Each row was made from one walk, in order. Every step used is in the known rows, and no mark comes twice. Write each row's walk.
Known rows
luku -> viriz: [ 23 -10 -12   3   5   7   9   6  -4   5 -18 -16  11   6   6  -4 -14  -7
   2 -11]
fabe -> gida -> sugeb -> viriz -> luku: [ 20  -7  -5   8  17   3   8  38  -4  12 -27 -21  -7  17  18 -18  -6  -3
   7 -12]
luku -> viriz -> sugeb -> sifo: [ 22 -20 -18   3 -12  -2  -4  10   7   5 -34 -27  18   2   5   0   5  -3
 -11 -23]
luku -> sifo -> fabe -> gida -> sugeb -> viriz -> bemal: [ 18  -9 -14  14  25   7  18  11 -36  -4  -8 -24 -11  26  26 -13   7  -2
  -7  21]
fabe -> gida -> luku -> viriz: [ 24  -7  -5   0  25  12  -8  -8 -11   8 -15 -19  15  15  13  -6 -11   8
   3 -13]
gida -> fabe: [ 12  -8 -14  -8   0   8  12  15 -32  -3 -15  -3  11  11   8 -16 -12  -5
   5  -8]
bemal -> sifo -> fabe: [ 22  10 -15 -11  11   3  28  21 -28 -22 -29 -10   6   6  33  -3  -5  -1
  -7 -18]
gida -> sugeb -> viriz -> luku -> sifo -> bemal: [ 39 -14  -7  23   0   7  32  36 -13  -7 -11 -48 -14  15   4  -3 -19   7
  17   2]
fabe -> gida: [ 16  -1  -7  -3  24   5  -5  13 -16   1 -15 -19  11   9  19  -7 -13 -12
   1  -5]
fabe -> gida -> sugeb: [ -2  -6  -7  -4  20   0   9   4 -20  -7 -15 -17   9  31  25 -21 -16   0
   2   2]
fabe -> gida -> sugeb -> sifo -> bemal: [ 15 -21 -10  -9  11  -6  -1   9 -16 -16 -28 -46   8  18  21  -9 -26   8
  -3  -6]
gida -> luku -> viriz -> fabe: [ 24  -3 -11  22  -7  14   7 -10   6   4  16  -2  21  -1   8  -7  -8  16
  -1 -10]
viriz -> luku -> sifo -> fabe: [ 20   5 -21  17  16  11  28  32 -28 -12 -20 -27  -9  12  11  -7  -8 -11
  12   5]
luku -> sifo -> fabe: [ 19   5 -21  12  17   9  22  15 -42 -19 -12 -24  -6  17  16  -3  -6  -3
   4  11]
fabe -> gida -> bemal: [ 22  -3   1  -5  14  13  -1  -1 -35  -2 -16 -28   4  18  10  -8 -16   7
  11  -9]
sugeb -> viriz -> luku -> sifo -> fabe -> gida -> bemal: [ 34  -1  -6  10  25  16   6  23 -45   0 -30 -41 -24  20   8  -3  -6   9
  21   4]
sifo -> fabe -> gida -> luku -> viriz: [ 22  -6 -12  -5  32   9  -9  -7 -23   0 -27 -21   9  20  18  -6 -10   9
   1  -5]
viriz -> luku -> sifo -> bemal: [ 40  -7  -9  21   1  12  31  34  -8  -8  -9 -49  -3   1  -2   2 -24  -7
  17   0]
viriz -> sugeb -> sifo: [ 20 -12 -16   3 -12  -3  -2  19  -4  -1 -26 -23  19   0  11  -4   7  -2
 -14 -26]
gida -> luku -> sifo -> bemal: [ 43  -5  -5  17   5  14  20   7 -30 -16   7 -43   5  11   6   3 -20  19
  10  -3]
bemal -> sifo -> fabe -> gida -> sugeb -> viriz: [ 18  -1  -9  -9  25  -2  13  20 -30 -11 -34 -14  -8  24  39  -8   0  12
  -6  -7]
bemal -> sifo: [ 24   9  -6  -6   1   8  31  20 -10 -12 -15  -8  15  -1  26  -3  -6  -4
  -5 -29]

Which walk is each row?
[ 25   3   0   0   1  16  20  -7  -4  -4 -11 -19  11   2  16   2 -13  10
   9 -13]
luku -> viriz -> fabe -> gida -> bemal -> sifo
[ 37  -3  -5  27  10  15   9  -1 -17 -12  21 -40   8   5   8   5 -21  17
  11  11]
viriz -> fabe -> gida -> luku -> sifo -> bemal
[ 33   6  -6  32  18  20   0   2 -24   2  24 -17   1   8  14   0   5  21
   6   5]
sugeb -> viriz -> fabe -> gida -> luku -> sifo
[ 17  -7 -11   3  24   0   8  39 -17   4 -38 -22 -14  22  23 -18  -6  -2
   6  -4]
sifo -> fabe -> gida -> sugeb -> viriz -> luku
[ 18 -11 -12   4  22   1   8  14 -29   0 -18 -16  -4  22  31 -17   4  -2
 -15   8]
sifo -> fabe -> gida -> sugeb -> viriz -> bemal
[ 24  -4 -10  27   6  13  32  35 -15   1  -9 -26 -14  19   8 -13  -2   2
  15  -1]
gida -> sugeb -> viriz -> luku -> sifo
[ 27  -2  -8   0  -1  12  37   8   6   0 -15 -11  18  -5  21  -4  -3 -15
 -11 -21]
luku -> viriz -> bemal -> sifo
[ 37   6  -5  -5  32  10   4  10 -33  -3 -19 -12   5   8  37  -6  10  14
 -15 -19]
sugeb -> viriz -> bemal -> sifo -> fabe -> gida -> luku
[ 23  -1  -2  -3  13   6  28  17 -10  -2 -14 -12   6   9  36 -11   5  -2
 -14 -14]
fabe -> gida -> sugeb -> viriz -> bemal -> sifo
[ 26 -11  -6   6  20  15   3  -9  -6  13  -5 -18  19   8  14 -13  -4  -5
  -8  -8]
fabe -> gida -> luku -> viriz -> bemal
[ -4 -11 -14  -9  17  -2  -4   4 -19  -9 -25 -24  11  23  28 -20 -10   3
  -6 -10]
fabe -> gida -> sugeb -> sifo
[ 20   4 -10  -6  35   7  -9   1 -39  -8 -17 -17   9  20  28 -11  -7  13
  -3 -10]
sifo -> fabe -> gida -> luku
[ 20   5  -5  13  15  13  -7  -5 -12   0  15  -7  20   5  20 -11  -7  14
  -2 -10]
viriz -> fabe -> gida -> luku
[ 29  -5 -10  -4  13   3   7   2  -4  -2 -38 -22  18  14  20   4   7   8
  -7 -16]
bemal -> sifo -> fabe -> gida -> luku -> viriz -> sugeb
[ 14   1 -15  -8  33   1  -6  14 -32  -9 -29 -20   3  16  26  -6 -12 -11
  -2   3]
sifo -> fabe -> gida
[ 33   3  -3  17  15  12 -15   3 -15   8  13  -6  11   2  21  -6   2  22
  -4 -12]
sugeb -> viriz -> fabe -> gida -> luku
[ -7  -9 -16   4   6  -1  -3  -1  -6  -9  -6 -16  14  15  27 -19  -9   6
  -8  -3]
viriz -> fabe -> gida -> sugeb -> sifo
[ 16  -5 -10 -14  21   6 -12   0 -49 -12 -36 -35  -2  20  19  -8 -12  12
   3  -9]
sugeb -> sifo -> fabe -> gida -> bemal
[ 19  -5 -10  23 -12   3  13  13  -6  -2  14   0   3   8  19 -12  -1  18
  -5  -2]
gida -> sugeb -> viriz -> fabe
[ 40   3  -4   3   0  10  30  26  -8   1 -10  -7   8  -9  27  -3  10  -6
 -17 -27]
sugeb -> viriz -> bemal -> sifo
[ 50  -5  -3  30  10  14   1   8 -20  -5  18 -39  -2   2   9   9 -13  25
   8   8]
sugeb -> viriz -> fabe -> gida -> luku -> sifo -> bemal
[ 27 -15 -12  10 -11   2   9  11  10   9 -24 -21  17   7   0   2   1  -8
  -4 -11]
luku -> viriz -> sugeb
[ 13  -8 -20  -8  21  -6 -17  16 -21  -6 -43 -30   8  12  24  -2   2  -8
 -12  -5]
viriz -> sugeb -> sifo -> fabe -> gida
[ 16  -5 -11  14  12   9  -5  -2  10   8   1 -13  14   0  12  -2 -14  -9
   3   8]
luku -> viriz -> fabe -> gida
[ 20 -14 -17  -2  27   9  -7  -9 -17   4 -24 -24  14  10  22 -12   0   0
 -15  -8]
sugeb -> sifo -> fabe -> gida -> luku -> viriz -> bemal
[ 22 -17 -12   0   7   2 -19  -1   2   9 -32 -30  21   9  11  -3   6   8
 -11 -24]
fabe -> gida -> luku -> viriz -> sugeb -> sifo
[ 39 -27 -14   2 -15  -5  -1  15   8  -2 -35 -49  15  -2   0   9 -13   2
  -7 -17]
luku -> viriz -> sugeb -> sifo -> bemal
[ 18   6 -12 -10  30   5  16  14 -22 -11 -27 -16   9   6  36  -6  -3 -17
 -12  -4]
viriz -> bemal -> sifo -> fabe -> gida
[ 23   9   1   0   1  15  21   0 -14 -10  -4 -15  12   1  22  -2 -12  12
   6 -16]
viriz -> fabe -> gida -> bemal -> sifo
